Every row comes from one small tree of marks. The marks that hang from a mark follow it in brackets, in the order of their numbers. Every link used is in the known rows. Which tree was each row made from?
Known rows
k872(k426 k847(k320)): [ 0.23  0.05 -0.04  0.04  0.20 -0.40  0.24  0.00 -0.12 -0.16  0.01  0.06
 -0.09  0.00  0.21  0.02 -0.02  0.04]
k633(k320 k426(k872)): [ 0.09  0.06  0.00 -0.30 -0.14  0.50 -0.01  0.24 -0.03  0.02 -0.20  0.10
 -0.10 -0.17  0.22 -0.01  0.09 -0.06]
k872(k426(k436) k847(k320(k927))): [ 0.24  0.02  0.01  0.14  0.36 -0.74  0.13  0.14  0.00 -0.25  0.03  0.11
 -0.08 -0.03  0.11  0.02 -0.08  0.06]
k320(k847): [-0.10  0.05  0.02 -0.12 -0.19  0.10  0.12  0.03 -0.21  0.11 -0.06  0.05
 -0.46 -0.08  0.27  0.05  0.16 -0.19]
k872(k426 k847): [ 0.17  0.06 -0.02 -0.07  0.33 -0.23  0.37  0.05 -0.03 -0.03 -0.04  0.09
 -0.21  0.06  0.18  0.03  0.04 -0.03]
k320(k633(k426) k847 k927): [-0.02  0.04  0.38  0.17 -0.33  0.49 -0.01  0.21 -0.08 -0.10  0.00  0.06
 -0.43 -0.18  0.22  0.02  0.53 -0.30]
k927(k320(k847)): [-0.10  0.03  0.03 -0.17 -0.22  0.22  0.15 -0.02 -0.23 -0.08 -0.04  0.08
 -0.54 -0.12  0.36  0.05  0.21 -0.31]
k436(k426(k872(k847(k320(k633 k927))))): [ 0.08  0.00  0.24  0.03  0.11 -0.41 -0.10  0.26  0.04 -0.50 -0.06  0.29
 -0.06 -0.20  0.12  0.02  0.11 -0.07]
k927(k320(k633(k426(k436)) k847(k872))): [ 0.05  0.01  0.11 -0.02 -0.34  0.26 -0.04  0.05  0.05  0.12  0.14  0.20
 -0.29 -0.11  0.21  0.04  0.22 -0.38]
k927(k320(k633(k426))): [ 0.04  0.06  0.20 -0.04 -0.27  0.61  0.07  0.11 -0.10 -0.34  0.04  0.19
 -0.36 -0.16  0.26 -0.02  0.46 -0.32]
k633(k320(k847(k872) k927) k426(k436)): [ 0.08  0.00  0.12 -0.02 -0.13  0.18 -0.08  0.24  0.04  0.45 -0.06  0.04
 -0.25 -0.15  0.18  0.00  0.05 -0.14]
k436(k426): [-0.09  0.02 -0.07 -0.26  0.12 -0.12  0.12  0.10 -0.15 -0.11 -0.05  0.25
 -0.42 -0.01  0.13  0.03  0.12 -0.02]
k633(k320): [-0.07  0.06 -0.01 -0.23  0.00  0.28  0.12  0.16 -0.16  0.04 -0.13  0.04
 -0.39 -0.11  0.23 -0.05  0.05 -0.06]
k436(k426(k872)): [-0.02  0.02 -0.13 -0.40  0.10 -0.17  0.06  0.16 -0.06 -0.20 -0.11  0.31
 -0.25 -0.06  0.11  0.05 -0.02 -0.01]
k633(k320 k426): [ 0.03  0.06  0.05 -0.16 -0.14  0.55  0.06  0.19 -0.12  0.10 -0.14  0.05
 -0.27 -0.12  0.23 -0.03  0.22 -0.06]
k872(k426(k436) k847(k320)): [ 0.20  0.03 -0.14  0.01  0.27 -0.73  0.15  0.02  0.00 -0.14  0.05  0.13
 -0.03  0.04  0.11  0.05 -0.13  0.08]
k872(k426(k436) k847): [ 0.13  0.03 -0.11 -0.10  0.39 -0.57  0.27  0.07  0.09 -0.01  0.00  0.17
 -0.15  0.08  0.08  0.07 -0.07  0.01]

Which tree is each row?
[ 0.19  0.02  0.03  0.00  0.12 -0.09  0.29  0.09 -0.08  0.18  0.07 -0.02
 -0.39  0.00  0.21 -0.02 -0.02 -0.14] -> k320(k847(k872(k426)) k927)
[ 0.04  0.01  0.10 -0.10  0.03 -0.38 -0.09  0.15  0.03 -0.40 -0.05  0.32
 -0.01 -0.13  0.13  0.05  0.05 -0.05] -> k436(k426(k872(k847(k320(k633)))))
[ 0.11  0.01  0.03 -0.08  0.13  0.10  0.25  0.15 -0.04  0.25 -0.01 -0.11
 -0.41 -0.03  0.23 -0.05 -0.04 -0.11] -> k633(k320(k847(k872(k426)) k927))
[ 0.10  0.03  0.05 -0.01 -0.01 -0.51 -0.14  0.17  0.09 -0.28 -0.02  0.27
  0.10 -0.17  0.11  0.05 -0.10 -0.08] -> k426(k436 k872(k847(k320(k633))))
[-0.01  0.01  0.09 -0.17 -0.17  0.17 -0.15  0.31  0.10  0.08 -0.19  0.07
 -0.19 -0.20  0.17  0.06  0.11 -0.13] -> k633(k320(k847 k927) k426(k436 k872))
[-0.13  0.03  0.18 -0.08 -0.10  0.26  0.06  0.21 -0.16  0.08 -0.15 -0.07
 -0.54 -0.18  0.28 -0.01  0.19 -0.18] -> k633(k320(k847 k927))
[ 0.16  0.06  0.31  0.25 -0.29  0.31 -0.10  0.23 -0.15 -0.39  0.06  0.10
 -0.21 -0.23  0.20 -0.06  0.39 -0.14] -> k847(k320(k633(k426) k927))
[ 0.11  0.03  0.02 -0.23  0.07 -0.01 -0.06  0.26  0.18  0.14 -0.23  0.20
  0.10 -0.14  0.14  0.06 -0.03 -0.02] -> k633(k320 k426(k436 k872(k847)))
[ 0.13  0.03  0.35  0.17 -0.31  0.45  0.00  0.20 -0.04  0.18  0.07  0.08
 -0.32 -0.17  0.22 -0.03  0.33 -0.31] -> k320(k633(k426) k847(k872) k927)
[ 0.13  0.01 -0.21 -0.15  0.12 -0.40  0.21  0.00  0.03  0.32  0.12  0.08
 -0.29  0.11  0.11  0.05 -0.20 -0.08] -> k320(k847(k872(k426(k436))))
[-0.03  0.02  0.08 -0.16 -0.38  0.25 -0.12  0.12  0.10 -0.24  0.01  0.24
 -0.23 -0.17  0.20  0.10  0.29 -0.37] -> k927(k320(k633(k426(k436 k872)) k847))
[ 0.18  0.03  0.32  0.31 -0.07 -0.20 -0.15  0.25  0.05 -0.24  0.02  0.20
 -0.01 -0.20  0.12  0.02  0.28 -0.10] -> k872(k847(k320(k633(k426(k436)) k927)))
[ 0.11  0.00  0.07  0.08  0.10 -0.28  0.15  0.16  0.12  0.03  0.18  0.07
 -0.37  0.01  0.06  0.00  0.01 -0.20] -> k320(k633 k847(k872(k426(k436))) k927)
[ 0.15  0.02  0.15 -0.11  0.14 -0.03 -0.08  0.37  0.19  0.04 -0.24  0.17
  0.06 -0.21  0.13  0.03  0.03 -0.04] -> k633(k320(k927) k426(k436 k872(k847)))
[ 0.31  0.04  0.28  0.26 -0.25  0.27 -0.09  0.23 -0.12 -0.10  0.12  0.12
 -0.10 -0.22  0.19 -0.10  0.19 -0.15] -> k847(k320(k633(k426) k927) k872)
[ 0.16  0.03 -0.08 -0.11  0.07 -0.64 -0.09  0.13  0.01 -0.10 -0.10  0.25
  0.14 -0.14  0.15  0.07 -0.25  0.01] -> k426(k436 k872(k847(k320)))
[-0.12  0.04  0.31  0.10 -0.20  0.21  0.05  0.19 -0.12 -0.17  0.01  0.04
 -0.55 -0.17  0.22  0.00  0.36 -0.30] -> k320(k633 k847 k927)
[ 0.14  0.05 -0.10 -0.25 -0.08 -0.02 -0.06  0.20  0.05 -0.02 -0.09  0.27
 -0.02 -0.10  0.09  0.06  0.00 -0.05] -> k633(k426(k436 k872))
[ 0.20  0.04  0.21  0.20 -0.11 -0.01 -0.03  0.21 -0.16 -0.16  0.13  0.10
 -0.22 -0.21  0.20 -0.12  0.01 -0.15] -> k847(k320(k633 k927) k872)
[ 0.34  0.01 -0.12  0.06  0.25 -0.60  0.11  0.14 -0.04 -0.08  0.16  0.10
 -0.12 -0.02  0.08 -0.06 -0.28  0.05] -> k847(k320(k927) k872(k426(k436)))
